Known rows, with every way that one mark hangs from another
V{H{D{F}}}: | -0.891 |  3.533 |  2.426 |  0.734 | -0.614 | -0.248 | -0.912 |  0.012 |  0.342 |  0.196 |  1.246 | -0.180 | -0.061 | -0.284 |  0.044 | -0.344 |  1.179 | -1.184 |
V{H{D{C}}}: |  0.548 |  3.243 |  0.760 |  0.805 | -0.546 | -0.177 |  1.401 |  0.185 |  0.381 |  0.792 |  3.396 | -0.082 | -0.071 | -0.314 |  0.043 | -2.001 |  1.090 | -1.042 |
W{D{Q}}: |  2.542 | -3.175 |  0.428 |  0.168 | -0.162 |  1.697 | -0.822 | -1.042 | -0.316 |  0.234 |  0.282 | -0.216 | -0.120 | -0.129 | -0.798 |  1.571 | -0.622 |  3.708 |
G{D{A C F U}}: | -0.292 |  0.228 | -0.836 | -0.617 |  0.788 | -0.383 | -0.807 |  2.209 |  0.630 | -0.105 | -0.173 | -0.211 |  1.553 | -0.479 |  1.633 | -2.043 | -1.014 | -1.776 |
H{D}: |  1.932 | -0.191 |  1.716 |  0.424 | -1.100 | -0.067 |  0.075 |  0.312 | -0.107 |  0.921 |  2.713 |  0.093 |  0.614 | -0.036 | -0.047 |  0.978 | -0.431 | -1.404 |
N{D{A Q{V} U}}: | -0.799 | -0.089 | -0.925 | -0.800 |  0.688 |  0.175 |  0.521 | -0.627 | -1.241 | -0.434 | -3.442 | -0.345 | -1.831 |  1.477 |  0.341 |  2.679 | -0.086 | -0.796 |
W{D}: |  2.009 | -0.735 |  0.716 |  0.204 | -0.167 |  1.193 | -1.017 | -0.413 | -0.314 |  0.617 |  2.754 | -0.266 |  0.503 | -0.388 |  0.017 |  0.538 | -0.483 |  2.126 |
Q{V}: | -1.363 |  0.745 |  0.599 |  0.394 | -0.452 |  0.150 | -0.003 |  0.240 | -1.079 |  0.404 |  1.459 |  0.168 | -1.010 |  0.161 | -0.496 |  1.772 |  0.128 | -0.153 |
W{D{C}}: |  2.282 | -1.144 | -0.086 |  0.010 |  0.176 |  0.922 | -0.213 | -0.402 |  0.149 |  0.621 |  3.671 | -0.184 |  0.743 | -1.081 |  0.139 | -2.396 | -0.126 |  2.508 |
Q{V{H{D{C F}}}}: | -3.543 |  4.666 |  1.327 |  0.744 | -0.351 | -0.388 |  0.275 | -0.124 |  0.389 | -0.084 |  1.860 | -0.321 | -0.479 | -0.974 |  0.011 | -2.376 |  2.833 | -1.397 |
C{D{F}}: |  0.270 | -1.014 |  1.664 | -0.348 |  0.251 | -1.307 | -1.957 | -0.997 |  0.107 |  0.148 |  1.225 |  0.439 |  0.857 | -1.142 | -0.148 | -0.612 | -0.817 |  1.774 |
G{D{C Q{V}}}: | -0.037 | -1.574 | -0.416 | -0.014 | -0.324 |  0.976 |  0.356 |  1.996 | -0.567 |  0.268 | -0.718 | -0.245 | -1.044 | -0.971 | -0.986 |  0.279 |  0.120 |  2.598 |
V{H{D{A C F}}}: | -1.267 |  3.699 | -0.112 |  0.361 | -0.057 | -0.927 |  0.610 |  0.203 |  1.269 | -0.209 |  1.907 | -0.249 |  1.210 | -0.622 |  0.748 | -2.522 |  1.579 | -2.044 |
G{D}: |  1.874 | -0.727 |  1.013 |  0.040 | -0.590 |  0.636 | -0.926 |  2.555 | -0.356 |  0.888 |  1.566 | -0.205 |  0.109 | -0.678 | -0.199 |  1.576 | -1.339 |  0.935 |
C{D{A Q{V}}}: | -0.547 | -0.994 | -1.302 | -0.595 |  0.049 | -0.792 |  1.200 | -1.510 | -0.286 | -0.259 | -0.377 |  0.339 | -0.386 |  0.434 | -0.688 |  2.523 | -0.054 |  1.458 |
H{D{A C Q U}}: |  2.102 | -1.235 | -1.167 | -0.279 | -0.011 | -0.248 |  1.982 | -0.415 |  0.450 |  0.145 | -0.556 |  0.236 |  1.056 |  1.205 |  0.666 | -0.715 | -0.656 | -2.513 |
W{D{A C}}: |  1.730 | -0.709 | -1.673 | -0.143 |  0.376 |  0.536 |  0.490 | -0.401 |  0.459 |  0.280 |  3.669 | -0.333 |  1.463 | -0.537 |  0.726 | -1.809 | -0.181 |  1.124 |
Q{V{H}}: | -2.889 |  4.599 |  0.426 |  0.759 | -0.341 |  0.295 |  0.396 |  0.275 | -1.134 |  0.273 |  1.303 | -0.008 | -2.266 |  0.599 | -0.542 |  1.566 |  1.336 | -0.242 |
C{D}: |  1.885 | -1.015 |  0.766 | -0.159 | -0.069 | -0.941 | -0.401 | -0.741 | -0.270 |  0.678 |  2.561 |  0.517 |  0.293 | -0.428 | -0.287 |  0.475 | -1.292 |  1.465 |
D{C F}: | -0.032 | -1.439 |  0.576 |  0.034 |  0.353 | -0.485 | -1.625 |  0.460 |  0.332 | -0.114 |  0.963 |  0.264 |  0.592 | -1.376 | -0.051 | -2.910 | -0.368 |  0.725 |

Rows
|  0.412 | -3.082 | -1.265 | -0.283 |  0.544 | -0.493 | -0.537 | -0.099 |  0.641 | -0.751 | -2.024 |  0.213 |  0.725 | -0.519 | -0.301 | -1.414 | -0.463 |  1.078 | -> D{A C F Q}
| -0.173 | -0.625 |  1.253 |  0.341 | -1.168 |  0.516 |  0.740 | -0.328 | -0.479 |  0.393 | -0.396 | -0.009 | -0.807 |  0.388 | -1.062 |  2.608 |  0.563 | -0.071 | -> H{D{Q{V}}}
|  0.766 |  1.571 | -1.085 |  0.359 | -0.330 | -0.115 |  2.244 | -0.453 |  0.624 |  0.050 |  0.277 | -0.086 |  0.080 |  0.487 | -0.192 | -0.428 |  1.131 | -0.529 | -> V{H{D{A C Q}}}
|  1.026 | -3.072 |  1.393 | -0.125 | -0.266 |  0.813 | -2.349 |  1.687 |  0.019 | -0.040 | -2.513 | -0.192 |  0.088 | -1.069 | -0.705 |  1.409 | -0.974 |  2.640 | -> G{D{F Q}}
| -0.438 | -0.102 |  1.035 |  0.141 | -0.684 |  0.501 |  0.861 | -0.841 | -0.760 |  0.287 | -0.941 |  0.128 | -0.833 |  1.526 | -0.190 |  2.291 |  0.104 | -2.025 | -> H{D{Q{V} U}}
|  1.154 |  1.499 |  1.408 |  0.796 | -0.949 |  0.478 |  0.928 | -0.333 | -0.020 |  0.463 | -0.394 | -0.058 | -0.946 |  0.729 | -0.860 |  1.792 |  0.582 |  0.290 | -> V{H{D{Q}}}
|  2.104 | -2.341 | -0.905 | -0.246 | -0.341 |  0.738 |  0.039 |  1.926 | -0.094 |  0.193 | -1.453 | -0.300 |  0.275 |  0.191 | -0.362 |  3.257 | -1.523 |  1.415 | -> G{D{A Q}}
|  1.191 |  1.210 | -0.017 | -0.056 | -0.351 | -0.489 |  1.265 |  0.000 |  0.050 |  0.498 |  1.837 |  0.080 |  1.273 |  1.645 |  1.365 |  1.136 | -0.947 | -4.555 | -> H{D{A U}}
|  0.378 | -0.462 |  0.568 | -0.197 |  0.962 |  0.609 | -1.483 | -1.040 |  0.358 | -0.073 |  1.413 | -0.075 |  1.219 | -0.617 |  1.118 | -3.616 | -0.300 |  0.391 | -> W{D{C F U}}
| -2.380 |  5.858 |  0.495 |  0.597 | -0.242 | -0.162 |  1.985 | -0.183 | -0.364 |  0.493 |  2.531 | -0.002 | -1.084 |  0.945 |  0.795 | -1.653 |  1.734 | -3.429 | -> Q{V{H{D{C U}}}}
| -0.047 | -1.810 | -0.640 | -0.309 |  0.633 | -0.278 | -1.139 | -0.597 | -0.013 | -0.782 | -3.879 |  0.314 |  0.345 |  1.246 |  0.483 |  1.067 | -1.420 | -1.246 | -> D{A F Q U}
| -0.290 | -1.077 | -0.979 | -0.181 |  0.549 | -0.847 | -0.798 |  0.328 |  0.682 | -0.362 |  0.622 |  0.166 |  1.234 | -0.871 |  0.425 | -2.461 | -0.425 | -0.494 | -> D{A C F}
| -1.637 |  2.439 |  0.278 |  0.454 | -0.599 |  1.383 |  0.378 |  1.449 | -0.995 |  0.150 | -1.368 | -0.438 | -2.339 |  0.257 | -1.027 |  3.151 |  1.343 |  2.249 | -> G{D{Q{V{H}}}}
| -0.398 | -0.742 | -1.234 |  0.028 | -0.518 | -0.091 |  2.242 | -0.153 |  0.476 | -0.127 |  0.239 | -0.094 |  0.241 |  0.118 | -0.347 |  0.303 |  1.039 | -0.937 | -> H{D{A C Q{V}}}
|  1.467 |  0.103 | -1.798 | -0.389 |  0.914 |  0.482 |  0.861 | -0.748 |  0.130 |  0.139 |  2.510 | -0.166 |  1.386 |  0.637 |  1.518 | -1.999 | -0.608 | -0.894 | -> W{D{A C U}}
| -2.768 |  3.635 | -1.663 |  0.208 |  0.407 |  0.322 |  1.681 | -0.695 | -1.180 | -0.484 | -2.290 |  0.040 | -2.100 |  2.569 |  0.215 |  2.743 |  0.699 | -1.925 | -> D{A Q{V{H}} U}
|  2.277 | -2.425 | -0.314 | -0.222 |  0.266 |  0.963 |  0.120 |  1.404 | -0.188 |  0.457 | -1.487 |  0.129 | -0.203 |  0.081 | -0.015 | -0.607 | -1.486 |  0.876 | -> G{D{C Q U}}
| -2.322 |  5.211 |  1.507 |  0.864 | -1.091 |  0.160 |  1.119 |  0.079 | -0.540 |  0.562 |  2.758 | -0.247 | -1.412 |  0.453 | -0.360 |  1.524 |  2.061 | -1.735 | -> Q{V{H{D}}}
|  0.092 | -2.334 | -1.605 | -0.450 |  1.010 | -0.417 | -0.339 | -0.703 |  0.376 | -0.791 | -2.891 |  0.387 |  0.593 |  0.548 |  0.532 | -1.743 | -0.873 | -0.898 | -> D{A C F Q U}
|  0.868 | -2.436 |  0.338 | -0.415 |  0.566 |  0.566 | -1.564 |  1.526 |  0.175 | -0.132 | -2.867 |  0.000 |  0.255 | -0.658 |  0.210 | -1.641 | -1.176 |  1.071 | -> G{D{C F Q U}}
| -0.320 |  0.275 | -0.251 | -0.780 |  0.986 | -1.711 | -0.877 | -1.315 |  0.381 | -0.327 | -0.015 |  0.479 |  1.485 |  0.507 |  1.234 | -0.408 | -1.223 | -1.770 | -> C{D{A F U}}
| -0.028 | -0.380 |  0.686 | -0.803 |  0.596 | -0.836 | -1.956 |  0.582 |  0.119 | -0.352 | -0.880 | -0.422 |  0.223 | -0.686 |  0.548 |  0.455 | -0.257 |  0.130 | -> N{D{A F}}
|  2.016 | -2.710 | -0.672 | -0.040 |  0.468 |  0.350 |  0.375 | -0.423 | -0.614 |  0.085 | -1.642 |  0.613 | -0.470 |  0.747 | -0.189 | -1.192 | -1.288 |  0.234 | -> D{C Q U}
| -2.277 | -1.114 | -0.136 | -0.108 |  0.702 |  0.036 | -0.733 | -0.608 | -0.438 | -0.753 | -3.071 |  0.349 | -0.899 |  0.187 | -0.194 | -1.677 |  0.062 | -0.118 | -> D{C F Q{V} U}
|  1.619 | -0.537 | -1.363 | -0.226 | -0.029 |  0.046 |  0.400 |  2.662 |  0.525 |  0.497 |  1.882 | -0.252 |  1.071 | -0.995 |  0.646 | -0.767 | -0.992 |  0.086 | -> G{D{A C}}
| -2.092 | -0.624 |  0.416 |  0.021 | -0.606 | -0.247 | -0.030 | -0.380 |  0.375 | -0.671 | -1.698 | -0.253 |  0.290 |  0.160 | -0.352 |  1.962 |  0.975 | -1.185 | -> H{D{A F Q{V}}}
| -2.155 |  4.921 |  0.624 |  0.798 | -0.656 | -0.072 |  1.667 |  0.100 | -0.151 |  0.478 |  3.359 | -0.252 | -0.956 | -0.314 | -0.182 | -1.194 |  2.302 | -1.495 | -> Q{V{H{D{C}}}}
|  0.726 | -2.896 | -1.117 | -0.613 |  0.319 |  0.142 | -0.975 |  1.985 |  0.828 | -0.439 | -1.995 | -0.278 |  1.006 | -1.264 | -0.074 | -0.981 | -0.710 |  1.958 | -> G{D{A C F Q}}
|  0.009 | -0.531 | -0.068 | -0.566 |  0.499 | -1.692 | -1.002 | -1.056 |  0.570 | -0.334 |  0.838 |  0.306 |  1.514 | -0.721 |  0.546 | -0.160 | -0.791 |  0.368 | -> C{D{A F}}
| -0.549 | -0.262 | -0.399 |  0.005 | -0.970 |  0.105 |  1.572 | -0.256 | -0.060 | -0.059 | -0.437 | -0.150 | -0.003 |  0.887 | -0.551 |  2.920 |  0.545 | -1.248 | -> H{D{A Q{V}}}
| -3.013 |  1.973 |  0.846 |  0.142 |  0.294 | -0.593 | -0.640 | -1.929 | -0.408 | -0.632 | -1.629 |  0.193 | -1.630 | -0.363 | -1.095 |  0.904 |  1.587 |  2.776 | -> C{D{F Q{V{H}}}}
| -3.880 |  5.064 |  2.253 |  0.754 | -0.705 | -0.191 | -0.287 | -0.058 | -0.043 | -0.028 |  1.464 | -0.332 | -0.827 | -0.174 | -0.025 |  0.374 |  2.426 | -1.607 | -> Q{V{H{D{F}}}}
| -0.073 |  1.065 |  1.141 |  0.531 | -0.272 | -0.016 | -0.051 | -0.372 |  0.920 | -0.248 | -0.618 | -0.053 | -0.238 | -0.811 | -0.664 | -2.197 |  1.407 |  0.732 | -> V{H{D{C F Q}}}
| -0.712 | -1.227 | -2.266 | -0.097 |  0.186 | -0.006 |  1.471 | -0.096 | -0.363 | -0.435 | -1.070 |  0.157 | -0.683 |  0.162 | -0.573 |  0.361 |  0.231 |  0.543 | -> D{A C Q{V}}
|  0.364 | -2.293 |  0.919 | -0.070 |  0.445 |  0.241 | -1.798 | -0.610 | -0.522 | -0.422 | -3.298 |  0.482 | -0.282 |  0.927 | -0.165 |  0.596 | -1.297 |  0.057 | -> D{F Q U}
|  1.958 | -2.772 | -2.045 | -0.198 |  0.249 | -0.108 |  0.950 | -0.118 |  0.243 | -0.164 | -0.875 |  0.290 |  0.363 |  0.056 | -0.439 | -0.280 | -0.836 |  1.140 | -> D{A C Q}
|  0.278 | -2.723 | -0.498 | -0.195 |  0.225 | -0.194 | -1.346 | -0.212 |  0.283 | -0.669 | -2.751 |  0.206 |  0.564 |  0.180 | -0.371 |  1.388 | -0.870 |  0.628 | -> D{A F Q}
|  0.866 | -3.048 | -0.611 | -0.966 |  0.984 | -0.497 | -1.088 |  0.032 |  0.508 | -0.735 | -2.939 | -0.280 |  0.081 | -1.181 | -0.136 | -1.548 | -0.022 |  2.028 | -> N{D{A C F Q}}
